Known rows, with every step that occurs
geteg dabu feduv zame: 0.533	1.620	-1.139	1.730	-1.088	-1.022	1.481	0.261	-1.620	-2.296	-4.051	-1.886	-1.263	4.581	-1.453	0.030	-0.255	0.999	0.492	-0.242	-1.126	5.504	1.408	1.547	0.832
feduv zame: 0.334	0.777	-0.424	-0.039	0.058	-0.603	0.963	1.142	-0.311	-1.556	-3.192	-1.948	-1.434	0.713	-0.703	0.133	-0.012	0.950	0.750	-0.352	0.767	3.500	0.276	0.925	0.403
sofu dabu zame fuzo geri: -1.437	-0.697	0.238	-1.457	0.650	-3.125	-1.203	-0.014	-0.096	-0.521	2.621	2.612	-1.804	0.619	1.709	0.192	2.153	-0.417	0.149	-0.052	0.844	-0.579	-1.380	-0.912	0.978
geteg dabu siga: -0.015	0.407	-0.180	0.669	1.026	2.976	0.239	-0.090	1.256	-1.111	0.860	-1.351	4.175	4.032	0.632	0.048	0.468	1.019	-0.053	0.992	1.450	0.231	1.641	0.011	-2.074
sofu dabu siga zame fuzo: 0.692	-1.097	-0.773	-0.352	1.191	2.385	-0.211	0.063	-0.953	-0.019	0.536	-0.581	0.259	0.577	-0.637	1.295	2.296	-0.177	-0.561	0.357	-2.201	1.275	-0.171	0.432	-1.639
sofu dabu feduv zame fuzo geri: -1.316	-0.885	-0.531	-0.324	0.032	-1.548	-1.036	-0.333	-0.579	-2.020	1.192	1.211	-2.644	1.096	0.425	0.947	1.767	-0.759	0.723	0.112	-0.262	2.274	-0.875	0.618	0.166
siga zame fuzo: 1.547	-1.417	-0.376	-0.226	0.289	1.951	0.369	0.986	-0.785	-0.733	-0.352	-0.559	-2.090	-0.446	-0.671	-0.446	0.882	-1.069	-0.398	-0.776	-2.151	0.396	-0.946	0.166	-0.036
geteg dabu siga zame: 1.643	2.213	-0.695	-0.201	1.783	-2.629	2.321	0.579	-0.443	1.046	-3.446	-0.750	0.811	3.616	1.103	0.070	1.393	1.432	-1.257	0.655	0.429	0.312	1.467	-0.434	0.156
siga zame dabu duvama: 1.184	1.512	1.713	2.113	0.641	0.182	0.503	-1.124	0.759	0.919	-3.020	-2.017	-1.092	-1.895	-0.338	0.397	-0.429	0.075	0.030	-0.166	-0.355	-1.668	2.370	-0.631	0.548
ragimam dabu geri fuzo zame: -0.991	1.627	-0.270	0.636	-3.034	-5.682	0.852	-1.115	-1.095	3.270	0.587	2.027	-2.213	-1.592	-0.912	0.504	-0.028	-1.723	-0.310	-1.399	1.545	-1.325	-0.765	0.103	-0.083
sofu dabu: 0.317	-0.704	1.868	0.657	-1.640	0.842	-2.994	-0.405	-1.065	-0.495	0.231	-0.139	0.906	-0.470	1.237	2.165	-0.148	-0.519	0.139	1.015	-0.207	3.881	0.012	0.257	0.763
feduv dabu zame fuzo geri: -1.287	1.762	-0.078	-0.857	2.496	-2.267	-0.742	0.444	0.637	-0.741	1.913	2.106	-1.501	1.047	1.819	-1.025	1.211	-0.133	-0.458	-0.139	1.055	-2.684	-1.609	-1.011	1.047
ragimam dabu geteg: -0.870	-1.861	-1.804	-0.277	0.000	8.338	-0.674	-1.020	0.070	-0.395	-1.569	-2.650	1.489	-0.081	1.495	1.192	-3.650	-0.553	-0.189	0.939	0.610	-0.944	-1.791	-0.596	0.633
zame fuzo: 0.407	-3.418	0.155	0.507	-0.456	6.655	-1.506	0.484	0.348	-2.672	2.995	-0.888	0.094	-0.962	-1.289	-0.941	0.010	-1.639	0.659	-0.652	-1.543	0.420	-1.150	0.582	-1.568
dabu geri fuzo zame siga: -0.342	0.517	0.310	-0.209	-0.373	2.649	0.995	-0.059	1.624	0.234	1.845	0.627	0.980	-2.913	-1.212	-1.094	-1.427	0.311	0.932	-1.113	0.650	-2.669	1.583	1.139	-1.364
sofu dabu ragimam: 0.061	-3.648	1.066	-0.398	-3.299	-1.076	-2.554	0.453	-0.140	-1.270	3.947	-1.724	1.585	-1.421	-0.296	1.027	0.461	0.535	0.106	2.407	-1.586	6.234	-1.122	-0.885	-1.218
zame dabu geri: -0.344	-0.802	3.188	1.433	0.822	0.711	-1.070	-0.685	1.574	2.480	0.528	0.905	0.802	-0.800	0.058	0.291	-0.803	-0.556	0.832	0.299	2.073	-2.664	1.151	0.249	0.941
fuzo zame: 0.817	1.177	0.279	0.302	-2.376	-4.943	0.388	0.813	-2.034	0.469	-2.565	-0.067	-0.714	-1.484	-0.467	-1.357	-0.343	-0.178	1.013	-1.135	-1.277	1.231	-0.367	-0.477	-0.161
geri fuzo: 0.041	-3.296	-0.978	0.434	-2.476	3.601	-1.453	-0.226	1.236	-1.887	3.596	-0.032	0.749	-1.568	-1.993	-0.107	-1.898	-0.967	-0.931	-0.768	0.413	-0.023	-0.318	0.657	-0.028
sofu dabu geri: -0.118	-1.051	2.589	1.596	-0.192	-2.281	-1.540	-1.016	0.071	2.197	1.746	0.724	-0.697	-1.159	-0.536	2.176	1.017	-0.386	0.309	0.474	1.989	1.107	0.766	1.020	0.680
sofu dabu geri fuzo zame: -0.706	-0.078	0.051	0.366	-3.645	-7.082	-0.645	-0.681	-1.363	3.536	1.163	2.219	-1.522	-2.278	-1.379	1.701	0.259	-0.963	-0.254	-1.329	-0.319	0.602	-0.305	0.244	-0.169
dabu zame: 0.456	0.479	-0.343	0.188	0.423	-2.451	1.154	0.758	-0.827	-1.104	-1.404	-0.253	0.240	0.803	-1.844	-1.919	0.365	1.642	-0.031	-0.814	0.238	1.028	0.509	-0.204	1.736
siga zame: 2.377	0.800	0.094	-0.160	0.708	-3.104	1.563	1.075	-1.094	0.219	-3.917	-0.664	-2.018	-0.169	0.088	-0.904	0.199	0.325	-0.809	-0.251	-0.352	0.907	0.232	-0.016	2.162
fuzo zame dabu geri: -0.477	1.166	2.865	1.004	-0.351	-4.172	-0.256	-0.426	0.157	4.216	-1.093	1.596	-0.011	-1.294	0.156	0.372	-0.357	-0.523	1.132	-0.306	1.052	-2.462	0.719	-0.242	0.732
dabu siga zame fuzo: 1.175	-1.574	-1.282	-0.249	1.781	3.276	0.977	0.485	-0.242	-0.903	0.482	-1.113	0.320	0.494	-1.566	-0.604	1.882	0.027	-0.432	-0.211	-1.945	-0.345	-0.167	0.540	-1.752

Rows
-0.552	3.396	0.519	0.381	0.884	3.018	0.416	-0.163	1.537	0.787	1.194	0.523	1.410	-2.224	-0.219	-0.640	-1.843	0.541	0.082	-0.706	0.418	-3.315	1.349	0.937	-1.047 -> feduv dabu geri fuzo zame siga
-0.366	-0.859	-0.346	-0.206	-0.042	1.552	0.065	0.806	-0.615	-0.659	1.108	0.599	-0.555	3.125	0.097	-0.337	1.011	-0.223	0.017	-0.965	-1.283	0.552	-0.599	-0.639	-0.136 -> geteg dabu zame fuzo
0.111	-0.971	-0.062	-1.545	1.503	-2.737	0.223	0.591	0.408	-0.530	0.998	1.878	-3.398	-0.215	1.857	-0.852	1.431	-1.147	-0.092	-0.304	0.873	-2.029	-1.389	-0.822	1.030 -> siga zame fuzo geri
-0.460	0.315	-0.503	-1.690	2.084	-2.769	0.705	0.361	0.926	0.226	1.107	1.919	-1.639	2.677	2.948	-0.179	2.226	-0.455	-0.452	0.260	1.423	-2.478	-0.659	-1.205	-0.131 -> geteg dabu siga zame fuzo geri
-0.546	-0.422	-0.329	-1.691	2.010	-2.541	-0.473	-0.204	0.264	0.150	1.591	1.949	-1.363	0.590	2.198	0.987	2.741	-0.487	-0.407	0.693	0.724	-1.141	-0.848	-0.584	-0.184 -> sofu dabu siga zame fuzo geri
1.770	4.536	-0.721	0.642	4.284	-1.523	1.553	0.404	-0.487	0.636	-3.709	-1.584	1.428	1.813	0.145	-0.320	0.748	1.998	-2.007	0.965	-0.226	-0.695	0.925	0.166	0.289 -> feduv dabu siga zame
-0.332	-1.697	1.310	-1.077	-3.453	-2.931	-1.141	0.946	-0.177	0.742	0.984	-0.817	2.363	-1.548	0.330	-0.677	-0.908	0.345	1.017	1.534	-2.604	2.485	-1.260	-2.208	-1.148 -> fuzo zame dabu ragimam
0.151	1.460	0.122	0.910	1.239	7.225	0.609	-0.196	0.147	-3.858	-2.232	-2.319	1.543	0.496	-1.375	0.141	-1.118	1.894	1.571	0.566	-0.978	3.955	2.905	2.676	-0.483 -> sofu dabu feduv zame siga
-0.743	-2.409	0.348	-0.926	0.491	0.744	-1.325	0.244	1.437	-2.121	3.646	1.554	-1.533	-0.593	1.376	-1.104	0.679	-1.528	0.676	-0.162	1.287	-2.027	-1.585	-0.478	-0.146 -> zame fuzo geri
-0.505	3.965	0.723	-0.168	2.705	7.096	1.871	-0.563	1.175	-2.000	-1.049	-0.465	1.941	0.725	1.311	-1.796	-0.711	1.333	0.625	0.290	2.505	-1.640	1.652	0.568	0.605 -> ragimam dabu zame siga
0.057	2.853	-1.128	2.271	-0.204	0.939	1.852	-1.007	-2.056	-2.758	-4.260	-2.188	-1.800	2.771	-1.616	-0.165	-0.058	0.212	0.552	0.088	0.135	5.035	0.669	2.109	0.704 -> ragimam dabu feduv zame
-1.022	0.800	-0.328	-0.078	-0.600	1.554	-0.549	-0.820	0.653	1.025	0.305	0.244	5.034	0.275	-0.485	0.339	-0.567	0.545	0.263	0.381	-0.713	-1.861	1.129	-0.396	-2.199 -> geri fuzo zame dabu siga
0.356	-2.881	-1.086	-1.587	0.655	5.543	-0.918	0.442	-0.118	1.844	-4.352	-1.762	1.836	-0.578	1.503	1.512	-4.243	0.615	-0.347	0.771	-2.581	-1.911	-0.720	-1.565	2.242 -> siga zame dabu geteg
-1.218	-3.468	-1.836	-1.435	-2.390	4.718	-2.053	-0.085	-0.106	2.077	-1.716	-0.834	2.494	-1.755	0.612	1.781	-5.033	-0.170	0.196	-0.101	-3.226	-2.150	-1.285	-1.710	0.691 -> geri fuzo zame dabu geteg
-0.743	0.903	0.773	-0.385	-1.219	1.721	-0.040	-0.522	0.897	1.061	1.729	1.066	1.052	-2.798	-0.341	0.664	-1.025	0.306	0.763	-0.620	0.386	-1.134	1.559	1.013	-1.129 -> sofu dabu geri fuzo zame siga
-1.100	-2.693	0.926	0.884	-1.643	2.006	-1.623	-1.049	2.262	1.928	3.966	1.764	0.720	-1.516	-1.435	1.211	-1.862	-1.261	-0.757	-0.505	1.695	-2.932	0.469	0.585	0.492 -> zame dabu geri fuzo
-1.108	-1.357	-0.243	-1.334	1.183	-2.241	-0.100	0.430	0.689	-1.446	2.489	2.191	-1.838	0.411	0.705	-1.619	1.614	-0.277	0.365	-0.585	1.221	-2.025	-1.284	-0.932	0.848 -> dabu zame fuzo geri
1.907	1.146	-1.138	-0.064	2.371	-1.406	2.401	0.483	-0.482	-0.019	-2.927	-1.467	0.942	0.960	-1.149	-1.008	1.381	1.615	-0.889	0.394	0.005	0.192	1.338	0.338	-0.073 -> dabu siga zame
0.342	-0.070	0.655	0.638	-0.231	0.468	-1.667	1.198	0.924	-1.853	2.787	-2.689	2.229	-0.670	-0.275	-0.912	-0.987	1.051	-0.962	2.241	-1.266	2.661	-1.564	-0.963	-0.979 -> feduv dabu ragimam
1.116	3.672	-0.765	0.139	2.739	-0.431	2.754	-0.676	-0.833	0.639	-3.606	-0.960	0.320	1.961	1.042	-0.010	1.481	0.642	-1.305	0.928	1.579	-0.264	0.812	0.175	0.228 -> ragimam dabu siga zame
-0.281	-0.380	-0.510	0.501	-3.444	-6.542	0.462	-0.123	-0.782	2.649	1.249	1.646	-1.645	-2.435	-2.400	-0.107	-0.174	-0.808	-0.044	-1.921	-0.006	-1.041	-0.339	0.222	-0.387 -> dabu geri fuzo zame
0.062	-0.296	-1.188	-0.016	-4.025	-4.114	-0.110	0.225	-1.307	0.664	0.094	0.893	-0.696	-2.212	-1.531	-0.539	-1.095	-0.939	-0.094	-1.665	-1.258	0.471	-0.784	-0.166	-0.381 -> geri fuzo zame
-0.785	1.411	-0.595	-1.376	2.581	-1.002	1.042	-0.660	0.660	-0.221	1.063	1.763	-1.892	1.332	2.750	-0.162	2.383	-1.100	-0.504	0.542	2.467	-2.885	-1.277	-0.581	-0.200 -> ragimam dabu siga zame fuzo geri
